Each row comes from the steps of one path. Every step used is in the known rows, and no mark comes twice. Write the path behind each row, first mark first.
Known rows
j-g-b-k: [ -9   1  24  15 -14  20   8   1   0 -15 -15  18  10  -7 -15  -2   5  21
  14  -1 -20  -1  12]
k-p: [ -4 -14  17  14  -9  41 -17  18 -37 -27  -6  -6  11 -11  -4 -33   7 -11
  13   3  24   6  11]
p-k-j-g-x-v: [  0 -18 -34  10  -8  58  18   3  20   1  -1  21  -9  49 -14 -34  -3 -43
  20 -36 -23 -17 -12]
j-k: [  3   0   6   5 -26  12  -7  15 -12 -24 -29  14 -17  -1  -3   0   4   7
   8  10  18 -11  14]
k-j: [ -9 -22   6   3 -21  65 -24  18 -10 -29   4   0   6 -11   8 -32   2 -12
 -10   2  27 -15   3]
p-k-j-g-b-h: [-16 -13  -8  17   0  87   7   3  17  -7  16   1 -17   9  -2  -7  12  24
  27 -18   4 -34  14]
h-b-g-j: [-12 -21  27  13   3   3  -3   2   7 -14 -14  -1 -29 -18  -1  -1   2  17
 -11   2  -8   1   3]
g-j: [-10 -14   4  -1 -20  25 -15  13  -2 -28 -19  -2   9  -4  -2 -30   0 -24
  -3   9   6 -20   9]
h-b-g: [ -9 -25  33  16   1   4  -6   2 -19 -19 -11   6 -35 -33   1  13   1  39
 -17   2  12  14  -3]
k-b: [-10 -17  20  14 -24  15 -23  13 -25 -24   6   9   0 -25   1 -21   7  18
  10  -9  23   1   3]
h-b-k: [  2 -14  17  13 -24  -3  -3  14   2 -20   5   5 -23 -34   1  10  -1  30
 -28   3  14  15   3]
g-j-k: [  0   4   2   2 -24   9  -3  14  14 -19 -32   6 -10  14  -5 -14   5 -13
  15  10  -4 -23  18]
w-b-k: [  1  -2  -1   9 -29 -11  -6  23  -5 -25 -14  24  -6 -26  -4  11  -2  17
  -5   4  14  28   5]
g-b: [-15 -13  12  12 -23  31 -19   5 -12 -30  -2   0  13 -25  -9 -21   0   9
 -30  -5   6 -25  15]
g-j-k-b-h: [  0   1  11  16 -13   4  -1  17  37 -11  -1   9 -35   1  -3  -4  14  38
  43  -2  13 -15  13]
k-b-g-x-v: [ -3 -27  14  24  -1   3  10  -3  18  -8   3  32 -19   6 -20 -22  -3  17
   7 -31 -18  30 -22]
h-b-g-j-k: [ -2  -4  25  15  -2 -15   8   4  23  -6 -28   7 -49   0  -6  15   7  27
   9   2 -16  -4  10]
j-g: [-10  -8  18   4  -8  16  -8   6 -42 -24 -36  13  -2  -2  -1  -8   5  -2
  27   6   8 -14   1]
v-x-g-b: [-24  -7   6  22 -34   9 -16  11 -34 -20 -11   7  -4   5   5 -31  -8  11
 -24 -27  13  -3  15]
p-k-b-f: [  1  -7 -12  27 -19   4  -3  11  -8 -19  20  -1  -8   5  -1   6   3  25
  39  -7  11  26   4]
b-g: [ -9 -23  26  10  -2  35   0   2 -22 -26 -27  15 -14 -20  -3   1   2  22
   5  15  13  23  -1]
p-k: [ -4 -18 -17   5 -26  49   0  10 -22 -21  -7   4  -8  -6   0 -10   3 -10
   4   1  21  -4  13]
x-v: [  1 -21  -6   7 -29  17  -8  12  -4 -30  -6  20   6  -8   0 -14  -8  -3
 -10 -12  11 -10 -12]
x-g-b-w: [-13  -7   1  24 -12  15   4   4 -17 -21  -7   4  11 -15  -7 -30  -8  35
 -45 -10 -10  -7   2]
v-x: [-11  -9  12   4 -35  10 -22  17 -42 -32 -30   6 -17   0  12 -23  -9 -10
  -9  -4  46   3  15]

Which path is each row?
[ -5   0   2  26 -12  -1   7  18  30  -1   3  15 -37  12   0  -7  15  49
  45 -11   0  -2   4]
x-g-j-k-b-h
[ -4  -9  -3   8 -11  -1 -16  23 -14 -31 -13  13 -27 -34   2  14   0  35
  -9   2  41  -2   1]
w-b-h
[ -3   2  -5  10  -3   6   4  18  13  -5 -20  27  -9  17 -17 -17   1 -16
  12 -14 -17  16  -4]
w-b-k-j-g-x
[-11 -15   7   4   5  44  -8   7  -8 -13 -20   8  -3  26 -11 -42   3 -35
   7  -8  -5 -18  -5]
k-j-g-x
[-20 -10  19  13  -8  58 -17   5  -9 -19  -3   3  16   1  -5 -28   7   1
   7 -16  -8 -39   9]
k-j-g-b
[ -3   4  12  14 -27  -2 -10  15  17 -11 -10  10 -15   9  -5 -21  12   6
  37  -9  -4 -15  17]
g-j-k-b
[-10 -24   9  21  -9  44  11  -2 -13  -6   7  18 -26 -10  -4   0  12  33
  39 -13   7  33   6]
p-k-b-g
[ -6 -26  24  17  14  -8   2  -2  -4 -12 -16   5 -42 -15 -16  -5  -3  17
 -41  -5  -4  17  -7]
h-b-g-x
[-13   1  13  24   1  27 -13   8   0 -24   0  -4  18  18  -6  -9   0  13
  25  -3 -17 -16   2]
k-j-g-b-f
[ -3   6   1  23 -10  16   3  21  -1  -3 -18   1  -2  33  -8 -35  12 -14
  44  -6 -17   1  14]
x-g-j-k-p
[ -3 -17 -10   8  -2  34   1   6  15 -11 -12  22   0  35 -13 -41  -5 -36
   9 -29 -19 -22 -20]
k-j-g-x-v
[ -8  -9   9   4   5   6  -1   1 -27 -17 -40  12  -8  20 -19 -26   1 -27
   4   0  -8 -11  -3]
j-g-x
[  4 -20 -14   7 -18   8  -2   8   9 -23 -10  18  -3   9 -17 -33 -12 -26
 -31 -18  -5  -6 -15]
g-x-v
[ -8 -25  17  10  10  22   7  -2  -7 -17 -30  14 -21   1 -19 -18  -2  -3
 -19   8  -4  24  -5]
b-g-x
[-11 -12  12  12  -6  -1  -7  10 -28 -24 -32  25 -19 -26  -5  14  -1  27
   1   2  11  26   0]
w-b-g
[  4  -1 -20  14 -10  -3  13  18  37  -3  -9  41  -7  29 -19 -16  -7 -16
  14 -34 -30  14 -20]
w-b-k-j-g-x-v
[ -8   3  32  26  -1  36   8   5  -7 -10  -4   7  19   2 -21 -20  12  13
  40  -9 -21  13  17]
j-g-b-k-p
[  4 -11  27  23 -11   9  -5  20  -5 -13  16  -6 -14 -25  -5  -9   6  20
   1  -3  13  29   9]
h-b-k-p
[-13   4  18  15  -1  14   5  -4 -26 -23 -32   6   8  -8 -13 -20  -4  24
  -7  -4 -13 -24   7]
j-g-b-w
[  3   1   7  19 -17   1  -6  28 -12 -19  -5  14   2 -17  -9  -8   5   6
  17  -4  12  43  11]
w-b-k-p
[ -6  22   1  35 -29 -57  -2  24   4  -7 -16  11 -28  54   7 -10  -3  20
  61 -20  -5  27   9]
v-x-g-j-k-b-f
[  5   4  15  16 -14  25  -6  20 -21 -18 -20   1 -11   7  -8 -18  11  -3
  35   3  16   2  18]
j-k-p
[-11   9   7  26 -25 -18   3  23  16   0 -10  17 -54  32  11 -15   5  40
  52 -24  20   7  13]
v-x-g-j-k-b-h
[ -1  -6  24  24   4  -4  11   0  11  -2 -20  27 -43  13 -23  -9  10  27
  29 -10 -12  30   2]
j-k-b-g-x
[-13  12   5  25 -38 -25  -6  21  -3  -1 -19  19 -30  38   8 -31   4  10
  44 -30   3   6  17]
v-x-g-j-k-b
[ -3  -8  16  17 -14   8  -7  11 -21 -26  -5   7  -4 -25   0 -29  -2  32
  -6  -5  21   8   0]
k-b-w
[  1 -29   8  21   5 -16  10  -3  20  -9  -5  19 -39  -5 -18  -3 -11  17
 -39 -26 -17  14 -23]
h-b-g-x-v
